Each row was made from one small tree. The marks that hang from a mark follow it in brackets, in alphabetical order. Every link used is in the known rows. Write each row's tree.
In the rows, 128 means zero.
Known rows:
N{D}: [112 106 141 137 110 150  88 120 133 107 137 130 129 120 127 105 140 135
 139 137 136 129 111 123 119 112 122 122 100 112 136 104 124 107 117 111]
U{T}: [140 116 119 117 123 118 140 117 134 145 125 118 159 130 141 141 130 114
 134 129 146 137 137 114 113 134 120 129 139 118 120 116 135 134 106 134]
D{Q X{V{K} W{E}}}: [ 82  92 167 102 124 102 189 124 136 124  94 131 132 160 123 113 160 140
  90 146 144 105 110  78 101 138 158 109  69 117 108 133 170 140 177  78]
C{E{W X{V}}}: [142 119 149 122 140 113 113 132 114 101 155 110  67 115 200 110 144  93
 120 132 114 139  59 167 138 155 131 122  95 121  94 106 125 129 140 132]
X{W}: [112 129 149 139 123 129 153 137 131 123 118 126 129 141 132 132 152 105
 137 138 114 112 113 108 106 152 142 129 124  95 113 119 132 139 150 115]
B{R}: [143 118 108 116 134 115 142 122 133 106 109 114 129 137 150 130 140 141
 111 136 113 139 144 126 131 100 127 150 137 138 107 126 127 160 127 139]
Z{A}: [120 109 133 134 122 132 145 144 127 142 146 130 129 147 137 117 113 140
 125 123 128 130 103 134 130 112 126 121 143 132 137 131 144 162 137 129]
R{B N{D}}: [112 115 149 121 159 163 125 121 142 101 133 140 128 110 117 135 127 170
 115 124 127 149 122 138 138 144  96 106  53 103 128  98 134 161 110  89]
R{B N{D{X{V}}}}: [ 98 136 153 124 147 144 140 131 161  75 115 130 127 124 131 114 127 169
  86 124 121 136 115 129 121 149 107 101  27 119 104 109 147 162 118  78]
E{C W{L} X{V{K}}}: [103  82 135 110 120 118 115 140  46 113 136 107  65 111 203  82 170 132
  92 159 122 168  36 147 131 153 115 100 124  94  94 120 111 103 111  91]
W{E L{M} X{V{K}}}: [141  52 155 159 128 131 150 127 125 174  92 150 143 108 118  86 164 235
   8 142 174 147 110 106 119 180 114 110 109 135 150 125 142 128 154  80]
D{N{F} Q X{V W{L}}}: [ 67 140 176 129 134 122 147 134 137 102  60 103 167 148 166  89 141 119
 125 142  96 108 103  66  91 121 172  97 112 114 128 119 138 184 181  81]
Q{D}: [149 115 117 125 132 112 108 119 150 125 113 150 126 126 115 128 138 149
 142 120 150 125 150 119 129 108 139 133 138 139 120 140 123 129 125 144]
W{L X{V}}: [126 119 152 161 125 118 110 143 132 136  97 130 133 136 137  87 142 164
  52 157 122 127 119 105 113 168 133 115 122 132 141 128 119 129 129  95]
D{Q X}: [ 81 119 128 105 143 104 132 127 138 138 107 114 141 153 114 117 104 116
 115 130 123 122 140 117 144 108 155 110  95 152 119 127 153 131 141 121]
F{Z{A}}: [130  62 119 130 127 142 149 143 120 147 139 121 127 143 150 161 107 126
  91 124 130 144  99 131 133 115 141 130 133 132 131 117 155 166 111 132]
N{D F{Z{A}}}: [131  63 149 137 105 183  94 131 130 111 149 118 132 121 181 136 117 132
 120 122 137 143  63 138 109  88 131 107 116 120 150 100 134 156 104 107]
T{K U}: [112 112 107 137 135 152 134 118 101 130 114 142 121 166 127 152 148 136
 132 132 133 134 107 140 154 150 136 140  77  81 137 165 161  75 113 134]
R{B N{D{Q X{W{E}}}}}: [ 74  85 174 106 179 138 138 117 157 132 101 130 137 141  89 123 125 178
  96 124 128 137 115 115 134 151 125  84   4 104 113  91 161 174 151  64]
X{V}: [132 143 137 142 117 119 134 130 134  94 125 132 117 127 149 120 137 119
 113 131 121 107 125 114 105 137 126 139 119 118 119 130 134 135 131 123]
C{E{W}}: [158 120 148 127 141 131 109 126 134 114 148 111  86 127 176 137 149 106
 125 118 132 140  85 153 149 150 134 126 117 161 110 106 123 140 135 124]
N{D F{Z}}: [139  79 145 132 113 179  81 117 135 101 137 116 133 107 175 148 128 123
 120 127 136 144  82 135 108 102 133 115 102 118 143  99 120 131  99 107]
E{C X}: [ 83 101 107 104 133 125  87 144  72 147 137 109  97 116 159 101 128 119
 141 145 116 149  72 155 148 133 129 106 117  84 108 121 112  86 110 111]
M{L}: [123 143 117 142 111 131 141 117 118 118 123 144 125 156 159 129 116 160
 124 126 119 121 121 149 138 150 119 110 115 123 116 151 118 112 116 111]
E{C X{V{K} W{L{M}}}}: [ 79  71 128 133 104 149 147 149  51 135 111 121 105  91 183 105 188 137
 101 172 119 139  49 118 110 166 120 119 130  50 104 108 135 106 133  82]
S{K}: [120 133 126 123 122 125 148 125 116 143 129 117 153 108 162 147 121  97
 112 117 127 114 138 127 120 147 128 157 128 130 136 104 117 120 125 108]
C{E{X{V W{L{M}}}}}: [123 103 147 155 122 142 129 137 105 142 108 118 110  88 180 133 164 122
 107 153 105 129  67 137 115 167 130 136 114  93 119  85 150 142 160 116]
B{R{N{D{Q X} F}}}: [110  96 116  89 158 135  98 110 155  98 103 110 147 121 154 109 118 132
 105 125  99 138 117 133 139  75 128 117  78 152 121  99 141 193 122 113]
B{R{N{F}}}: [156 119 106 100 163 136 125 116 140 110 112 118 136 107 163 136 126 135
 105 119  96 144 123 145 133 101 113 136 126 148 121 117 125 208 118 132]
N{D{Q X}}: [ 71  97 140 115 122 129  93 121 145 114 117 116 141 147 117  96 116 122
 128 139 130 126 120 112 133  95 146 104  71 133 126 102 149 111 131 103]
X{V W{E L}}: [131 115 174 157 121 111 136 123 127 141  79 129 124 123 126 118 170 167
  81 144 116 120 104  87  78 172 131 128 106 107 125 119 146 163 168  90]
L{M}: [134 105 113 153 131 144 140 130 131 140 126 129 142 104 125 132 125 134
 105 111 137 125 132 136 139 139 120 142 138 124 122 113 140 135 134 143]
S{K P}: [129 126 137 137 109 113 158 137 130 164 124  94 151 101 168 173 101  83
  94 120 121 116 154 130 103 167 127 181 122 134 148 119 102 151 108 115]
U{T{K}}: [130 115 113 124 117 124 135 107 130 148 124 131 163 150 138 157 142 125
 123 129 152 145 141 118 114 151 119 116 115  95 121 134 145  96  88 127]
E{W}: [142 120 142 132 143 112 133 129 128 109 148 116  99 141 153 111 129 103
 112 114 127 141 105 145 139 144 128 120 122 137  98 126 117 139 131 136]

Write each row's tree:
[118  96 146 139 138 109  77 142 134 147 113 122 106 145 136  73 149 181
  57 133 154 120  90 110 123 181 134 105  88 118 116 137 113  96 131  70] => W{E{C} X{V}}
[117  71 138 157 132 141 104 132  99 188  79 114 129 104 124 126 169 180
  80 132 132 143  85 109 117 178 125 122 130 106 123  98 137 139 154  87] => X{W{E{C} L{M}}}
[ 72 111 148 122 136 107 141 131 123 154  76 108 148 157 112 122 131 120
 105 152 101 125 124  92 120 131 162 108 104 133 122 111 156 152 161 100] => D{Q X{W{L}}}
[144 104 116 106 146 152  93 110 146  92 119 121 138 100 168 114 136 144
 113 124 103 145 108 141 125  89 108 130 102 135 125  98 123 191 110 118] => B{R{N{D F}}}
[ 65  94 156 105 149 137 159 136 149 119  83  96 169 163 162 131 119  92
 130 127 111 124 101  81 121 114 190  99  97 115 118 110 138 171 160  93] => D{N{F{Z}} Q X{W}}
[158  79 158 154 130 148 136 135 123 124 131 127  99 111 188 110 182 155
  49 139 153 146  77 137 145 185 125 119 125 157 123 106 127 134 140  94] => C{E{W{L{M} X{V{K}}}}}
[106 134 135 110  95 119 188 138 136  89 113 127 128 138 153 109 156 140
  92 143 147 123 113 108 105 127 137 119 100 143 106 148 147 119 137  98] => D{X{V{K}}}
[106  66 134 105 123 123 101 122  55 171 101 122  97  95 152  92 165 205
  79 161 143 168  60 129 118 145 111  97 107 102 134 126 133 106 128  73] => W{E{C X{V{K}}} L}
[105 102 130 129 135 105  80 142  61 118 127  96  65 112 196  77 144 118
  91 147 101 158  46 151 133 158 121 106 118  95  85 115 107 115 112 108] => E{C W{L} X{V}}
[115  59 106  86 162 142 104 111 151 101 101 103 145 120 168 143 111 124
  79 126 101 151 110 128 142  75 138 124  73 155 116  88 149 201 102 114] => B{R{N{D{Q X} F{Z}}}}
[158  71 101 102 162 145 143 127 138 125 121 114 136 118 181 160 112 138
  80 113  97 156 103 146 137  89 122 136 131 153 123 111 146 235 105 136] => B{R{N{F{Z{A}}}}}
[104  79 140 104 159 151 120 117 125 126 113 115 158 133 161 143 102 108
 143 116 125 135 117  99 143  95 162 110 126 116 152 108 128 168 132 113] => D{N{F{Z}} Q}
[110  80 120 151 138 118  90 143  64 126 127  97  77  95 194  77 142 123
  72 134 110 158  43 159 142 168 115 116 126  94  81 102 118 122 117 120] => E{C W{L{M}} X{V}}
[ 89 114 155 113 121 149  77 118 146 101 118 112 146 134 145  98 112 120
 140 128 129 124 101 128 118  83 144  89  81 136 140 107 132 123 131  96] => N{D{Q X} F}
[124 105 138 119 139 159 130 128 133 113 114 110 156 123 171 138 120 127
 133 115 130 145 103 110 124 113 151 111 131 122 141 117 114 159 126 115] => D{N{F{Z}}}
[145  55 111 107 146 164 114 123 143 106 127 116 136 114 184 139 120 144
  87 120 103 157  86 144 130  79 116 130 111 140 127  91 143 223 100 121] => B{R{N{D F{Z{A}}}}}
[127 100 164 143 132 120 129 122 120 176  81 123 134 127 110 127 156 176
  95 143 127 141 107 103 100 163 131 115 114 120 136 113 140 154 167  95] => X{W{E L}}
[119 105 145 156 135 112  71 151 106 120 119 102  83 144 178  68 159 136
  50 145 125 142  68 122 137 190 133 103 125 129  98 126  94 113 112  80] => E{C W{L X{V}}}
[130  65 136 173 138 129  74 139 114 181  84 122 123 111 131  77 153 216
  12 133 153 140  90 111 128 194 122 111 111 129 131 117 125 120 134  72] => W{E{C} L{M} X{V}}
[109 134 161 107 105 126 183 136 170  69  83 139 154 144 166  93 183 148
 150 132 153 109 109  75  86 110 169 105 121 119 105 151 121 150 167  88] => Q{D{N{F} X{V{K} W}}}
[114 114 155 141 120 116 115 138 121 122 103 119 101 134 149 113 177 138
 103 135 126 105  80  92  89 174 135 128 102  86  98 125 132 131 151  79] => X{V W{E{C}}}
[116 127 156 128 123 128 131 139 117 116 129 120  93 117 183 130 160  98
 140 153 105 117  67 135 110 159 140 131  95  87 108 104 142 131 156 113] => C{E{X{V W}}}
[ 94  94 150 113 176 159 114 112 136 112 134 144 131 120 103 139 113 157
 122 124 121 139 133 129 153 130 103 101  48  99 136  89 146 168 114  89] => R{B N{D{Q}}}
[ 97  95 121 108 147 110  89 145  74 127 155  94  66 130 180  80 129  96
 123 131 116 160  50 171 158 148 129  99 111  93  78 118 102  95 112 120] => E{C W X}
[122  80 142 119 147 104  99 115  87 199  95 121 124 101 109 100 116 203
  87 142 128 173  96 148 129 137 116 100 101 122 148 117 138 129 146 117] => W{E{X} L}
[135 107 144 111 150 119 108 131 110 129 157 107  75 120 185 116 133  99
 130 130 122 156  61 179 157 148 132 110  99 131 103 104 123 121 138 135] => C{E{W X}}
[154  94 167 135 127 134 127 133 124 118 133 125  90 130 189 109 184 148
  65 152 147 149  74 130 138 176 131 111 118 160 126 118 120 133 135  84] => C{E{W{L X{V{K}}}}}
[167  96 140 153 142 146 103 125 122 141 125 110 100  98 170 142 153 132
  89 117 130 157  85 152 154 161 122 131 137 168 122  90 134 157 137 129] => C{E{W{L{M}}}}
[ 76 149 154 108 141 120 137 129 153  85  91 110 161 150 162  85 111 114
 136 119 117 106 120  88 118  99 165  98 103 133 127 131 133 164 162  99] => D{N{F} Q X{V}}
[104 112 123 117 131 118 142 133 166  70  92 114 132 134 157 101 161 126
  84 143  90 122 108 104 104 123 131 142  67 123  82  98 150 185 137 103] => B{R{N{D{X{V W}}}}}
[ 84 156 139 123 121 108 161 144 158  84  90 109 151 152 151  78 131 135
 114 127 125 119 119  88 112 129 159 116  99 137 103 135 132 142 158 105] => D{N X{V}}
[118  70 154 107 180 185 104 109 136 109 132 132 134 107 144 175 103 147
 106 116 121 152 109 139 143 118 114  95  49 104 144  85 139 187  93  87] => R{B N{D{Q} F{Z}}}
[ 60 133 140 111 142 103 148 134 151  96  90 114 156 162 138  84 115 117
 123 128 119 105 137  77 132 109 169 110  90 130 116 126 146 151 162 106] => D{N Q X{V}}
[ 76 128 157  88 127 133 175 128 135  81 101 124 163 146 170  90 138 132
 136 132 137 113 112  83 117  92 160  93 106 129 135 139 136 152 160  82] => D{N{F} Q X{V{K}}}
[149  94 142 150 141 126 108 130 102 128 130 110  84  87 197 114 145 125
  83 132 114 155  61 167 142 164 120 127 111 128 107  91 137 147 142 136] => C{E{W{L{M}} X{V}}}
[123  74 151 112 126 112 141 114  80 168 100 139 116  96 135  99 147 207
  77 157 143 164  85 131 110 136 111 102  98 112 147 126 146 127 148  99] => W{E{X{V{K}}} L}
[145  75 145 129 127 138 143 128  87 124 140 121  83  84 201 120 170 136
  84 143 133 163  52 161 141 159 116 122 118 129 112  94 141 134 141 119] => C{E{W{L{M}} X{V{K}}}}
[ 43 118 152 109 146 111 166 140 149 124  83 109 166 177 124  95 129 104
 147 136 109 111 125  71 133 124 182 103  93 109 110 115 145 153 182  95] => D{N Q X{W}}
[129  38 113  99 161 158 100 115 136 116 128 120 138 122 172 145 107 130
  94 121  99 149  97 134 144  65 123 129 102 136 136  84 155 231 102 122] => B{R{N{D{Q} F{Z{A}}}}}
[122  50 127 158 145 136  69 139 111 215  86 116 134 111 113  83 144 226
  26 130 158 160  92 124 150 186 120 101 119 137 141 113 118 111 133  78] => W{E{C} L{M} X}
[ 90 130 134 117 134  97 138 128 144 105 104 118 131 153 130 110 111 109
 101 134 115 103 136 102 123 115 154 120  89 140 108 129 156 138 144 116] => D{Q X{V}}
[127 117 150 182 112 136 155 137 121 121  89 128 137 107 149 130 167 132
  83 144 106 110 108  94  87 170 127 148 138  96 115 106 148 164 156 112] => X{V W{L{M}}}
